Each row was made from one small tree. The marks that hang from a mark follow it in brackets, in the order of their numbers. Every link used is in the known rows. Write each row's tree.
Known rows:
Q591(Q52): [2.214, -2.603, -2.872, -1.865, 0.738, -0.445, 0.223, -3.508, -1.512, -1.925, 1.781, 1.439, 0.088, -0.978, -3.756, -1.200, 1.502, 1.843, -1.178, 1.212]
Q591(Q52 Q741(Q112)): [2.211, 0.293, 2.112, 0.874, -0.264, -0.796, 2.138, -6.123, 1.051, -3.250, 0.615, 1.301, -0.756, -2.173, 0.455, -3.106, -1.237, 0.702, -0.873, 1.041]
Q785(Q602): [-0.306, -0.185, -1.055, 0.780, 0.441, -1.786, 1.886, -1.035, -2.414, 1.610, 3.098, 0.314, 0.180, 0.149, -4.720, 0.973, -0.109, 1.893, -0.996, 2.999]
Q22(Q508): [1.024, 0.129, -2.227, -0.950, -2.120, -0.184, 1.932, 0.597, -0.734, 0.270, 5.067, 0.947, -1.916, -2.096, -0.539, 2.726, 0.780, -0.423, -1.694, 1.013]
Q591(Q52 Q741(Q112(Q508(Q22)))): [1.596, 0.080, 1.897, 0.744, -0.440, -0.620, 2.118, -6.393, 1.594, -2.514, 0.573, 1.349, -1.540, -0.983, 1.203, -3.533, -1.005, -1.859, -0.318, 1.060]
Q508(Q112): [-1.610, 1.154, 0.673, -1.308, 0.902, -0.176, 1.264, -0.684, -2.870, -0.711, 1.544, -0.306, 0.348, -0.160, -1.726, -0.592, 1.984, 3.379, 1.562, -0.674]
Q785(Q602(Q508(Q112) Q741(Q22 Q591(Q52)))): [0.747, -0.610, -0.207, 0.840, 1.306, -0.024, -0.952, 0.726, 1.070, 1.640, 0.841, -1.155, 1.345, 1.837, -2.834, 2.058, -1.093, 3.001, 2.494, 1.108]
Q22(Q508(Q112(Q741) Q602)): [-0.900, 3.518, -1.125, -1.099, 0.098, -0.537, 2.492, 3.437, -2.641, 0.551, 3.484, -1.948, -3.939, 0.403, 1.730, 2.112, 1.090, -0.708, -0.055, -0.737]
Q741(Q22(Q508(Q112(Q52) Q602)) Q591): [3.425, 0.481, 0.637, -0.107, -1.010, -3.615, -0.860, 3.516, 4.257, -0.273, 1.150, -1.383, -0.586, 1.207, 3.489, 3.924, -1.065, 2.482, 0.375, -2.146]
Q508(Q22 Q112(Q741(Q591(Q52)))): [-0.544, 0.734, 0.540, -2.794, 1.704, -1.794, 2.218, -0.404, -0.527, -1.515, 2.037, -0.049, -2.238, -0.764, 1.296, -2.200, 0.534, 0.512, 3.685, -1.827]
Q112(Q52 Q508 Q741(Q591)): [2.410, -2.470, 1.129, -1.265, 2.114, 0.027, -0.934, -2.138, 0.265, 1.810, 1.068, 0.539, -4.260, 3.287, 0.064, 4.525, 1.375, -4.970, 0.407, 0.722]
Q785(Q602(Q508(Q22))): [-0.791, 0.418, -3.323, 0.627, -0.207, -1.061, 2.482, -0.912, -2.416, 1.876, 2.561, 0.694, -0.461, 0.383, -2.426, 0.511, -2.245, 0.822, -0.030, 1.992]
Q602(Q741(Q22(Q508) Q112 Q591(Q52))): [3.640, -1.374, 2.239, 0.568, -0.293, 1.233, -1.563, 1.782, 6.507, -0.125, 0.610, 0.253, -0.436, 0.418, 0.484, 1.996, -0.220, 2.100, 1.576, -0.951]
Q508(Q112(Q741(Q22)) Q602): [-1.479, 3.011, 0.812, -0.696, 2.551, -1.465, 0.889, 3.887, -3.445, 0.183, -0.775, -3.533, -2.399, 3.759, 2.432, 0.128, 0.834, 1.651, 2.591, -2.789]
Q602(Q741(Q112)): [-0.781, -0.134, 2.134, 0.741, 0.319, 2.686, -0.302, 0.529, 0.800, 0.877, 0.338, 1.420, -0.467, 0.035, -1.382, 0.447, 1.382, 1.711, 1.255, 0.222]
Q602(Q52 Q508(Q112) Q741): [-5.136, 0.048, -2.344, -1.115, -0.112, 5.594, -3.911, 0.197, -3.326, 1.040, -1.627, -0.982, 5.372, -1.142, -1.165, 0.938, 1.750, -0.608, 1.733, -1.257]
Q508(Q22 Q602(Q741(Q112))): [-3.696, 2.375, -0.621, 0.510, -0.065, -1.689, 0.756, 3.159, -0.988, 0.990, -0.499, 1.021, -2.311, 0.845, 3.176, -2.201, 0.232, -0.341, 0.457, -0.827]
Q741(Q591): [2.179, -1.684, 0.773, -0.802, -0.358, -1.329, -1.914, 0.329, 2.253, -0.614, 2.116, 1.478, 1.517, -1.549, -1.433, 1.919, 0.328, 3.302, 0.299, -0.142]
Q508(Q602(Q52)): [-3.476, 1.228, -3.178, -0.290, -0.274, -0.531, -1.801, 1.636, -4.300, 0.457, -0.890, -1.049, 2.514, -0.046, -0.229, -0.150, 1.372, -0.231, -2.680, -0.465]
Q591(Q741): [-0.469, -0.364, 2.733, 0.766, -1.535, -2.479, 0.516, -3.461, -1.380, -1.492, 2.209, 1.777, 0.837, -3.140, 1.602, -0.357, -0.091, 0.006, -0.131, 1.287]
Q591(Q741(Q112 Q602)): [0.956, 1.492, 4.933, 2.665, -1.601, -0.384, 2.469, -2.429, 0.359, -2.190, -1.785, 1.232, -0.939, -2.337, 2.062, -3.344, -1.609, -0.656, -1.942, 1.325]

Write each row's tree:
[-1.981, -1.456, 0.761, 0.862, -0.664, 4.604, -3.381, 0.405, 1.804, 1.595, -2.619, -1.292, 4.075, 1.271, -0.498, 0.619, 1.600, -2.267, 0.685, -1.260]
Q602(Q52 Q741(Q22 Q112(Q508)))
[1.762, -1.033, 1.688, 1.893, 1.177, -0.123, -0.379, 0.161, 3.332, 2.095, 0.831, -0.683, 0.181, 2.596, -3.646, 1.366, -0.523, 1.568, 1.073, 1.941]
Q785(Q602(Q741(Q22 Q112(Q508) Q591(Q52))))
[-3.709, 2.346, -0.719, 0.558, 0.063, -2.337, 1.036, 2.207, -1.298, 1.080, -0.905, 1.409, -2.897, 0.899, 3.533, -1.712, 0.215, -0.833, -0.332, -0.460]
Q508(Q22 Q602(Q741(Q112(Q52))))
[7.339, -3.637, -0.431, 0.216, -0.669, -0.269, -2.294, 1.742, 4.726, -2.488, -4.237, -0.364, 1.256, 0.971, 0.390, -0.746, -2.716, 1.719, -0.989, -0.851]
Q741(Q22 Q591(Q52) Q602(Q508))
[2.631, 0.567, 1.476, 1.470, -0.968, 0.130, 2.785, -4.891, 0.813, -3.688, -2.536, 1.465, -1.609, -2.283, 1.785, -5.392, -2.822, -1.450, -2.027, 1.295]
Q591(Q52 Q741(Q112 Q602(Q508(Q22))))
[3.816, -2.425, 0.458, -0.461, 0.335, 1.785, -1.835, 2.785, 1.372, -0.655, -2.622, -1.762, 0.419, 0.639, 1.338, 1.184, -1.674, -2.125, 0.662, -1.868]
Q112(Q741(Q22 Q591 Q602(Q52 Q508)))
[-3.538, -0.273, 0.334, 0.266, -0.445, 4.587, -2.510, -0.384, -0.419, 0.810, -1.411, 0.076, 4.102, -1.727, -2.082, -0.254, 2.046, -0.747, -0.559, -0.193]
Q602(Q52 Q741(Q112))
[-1.096, -3.568, 0.608, -0.440, -0.932, 1.426, -6.236, 1.495, 2.523, 0.419, -1.127, -0.488, 6.774, -1.683, -0.735, 2.109, 1.960, 0.011, 0.790, -0.974]
Q602(Q52 Q741(Q22 Q591))
[-4.708, 3.934, -1.461, -1.013, 0.951, -4.833, 2.758, 0.491, -4.555, -0.041, -0.654, 0.095, -2.904, 1.088, 3.700, -2.218, 0.887, 0.254, -0.351, -1.037]
Q508(Q22 Q112(Q52) Q602)
[4.633, -2.009, 0.608, -1.061, 0.647, -2.457, 0.631, 0.052, 2.051, 0.347, 1.881, 0.116, -4.160, 0.886, 2.842, 5.461, -0.972, -1.859, 0.010, -0.564]
Q112(Q52 Q741(Q22(Q508) Q591))
[-2.478, 0.084, 0.447, 1.377, 0.233, 1.159, -0.998, -0.333, 1.161, 2.575, 0.631, -0.521, 2.742, 0.025, -3.826, 0.441, 0.230, -1.198, -0.317, 2.115]
Q785(Q602(Q52 Q741(Q112(Q508(Q22)) Q591)))
[-3.053, -0.405, -1.388, -0.229, 0.421, -2.102, -0.566, -1.214, -2.450, 2.611, -0.629, 1.760, -3.315, 3.410, 1.978, 1.152, 2.329, -5.312, -1.458, 1.602]
Q112(Q52 Q508(Q22 Q602(Q741)))
[2.940, 0.665, -0.420, 2.396, -1.774, 4.495, 1.017, 1.553, 2.027, -0.866, -7.002, -1.927, 1.259, 1.812, 1.717, -2.595, -3.814, -0.572, -2.369, -2.307]
Q741(Q22 Q112 Q602(Q52 Q508))
[-3.909, -1.647, -3.403, -0.746, -0.985, 5.356, -4.534, 0.049, -2.688, 1.394, -1.145, 0.243, 5.320, -1.713, -1.380, 1.731, 1.156, -1.715, 0.337, -0.396]
Q602(Q52 Q508 Q741)
[-2.363, 3.256, -0.254, -1.957, 2.380, -3.294, 1.526, 2.786, -2.009, -0.870, 0.270, -1.615, -3.204, 1.295, 3.455, -2.557, 0.409, 0.278, 2.670, -2.501]
Q508(Q22 Q112(Q741(Q591(Q52))) Q602)
[8.032, -1.254, 3.036, 1.805, -0.209, 0.419, 0.439, 1.334, 7.691, -2.902, -5.368, -0.684, -0.644, 1.678, 0.357, -2.779, -3.153, 2.816, -1.561, -1.448]
Q741(Q22 Q112 Q591(Q52) Q602)
[-2.961, 1.406, -0.587, -1.846, 0.299, -3.285, 3.357, -2.765, -3.057, -0.723, 1.164, 1.678, -1.931, -0.949, 1.465, -1.952, 1.013, 0.586, 0.716, -0.296]
Q508(Q22 Q112(Q52))
[-1.028, -0.878, -3.128, -0.264, -1.895, 2.327, -0.190, 0.212, -3.139, -0.885, -3.598, 0.657, 2.325, -2.210, -0.489, -3.176, -0.602, -3.110, -3.282, 0.584]
Q741(Q602(Q52 Q508(Q22)))
[0.221, 0.474, -0.950, 1.336, 0.658, 0.635, 0.848, -0.198, 1.755, 1.819, 1.262, 0.675, -0.590, 0.629, -2.452, 0.432, -2.322, 1.486, 1.228, 1.662]
Q785(Q602(Q508(Q22) Q741(Q112 Q591(Q52))))
[-2.325, -1.237, -0.200, 0.680, 0.345, 0.028, -2.451, -0.052, -0.575, 2.098, 1.439, -0.425, 4.400, -1.436, -5.125, 1.667, 1.185, 0.328, -0.791, 2.786]
Q785(Q602(Q52 Q741(Q591)))
[0.464, 1.463, -0.151, -1.537, -0.654, 1.066, 1.612, 1.914, -0.701, -0.442, 2.827, -1.396, -1.482, -1.960, -0.057, 1.586, 1.216, -1.597, -0.651, -0.149]
Q22(Q508(Q112(Q741(Q591 Q602(Q52)))))
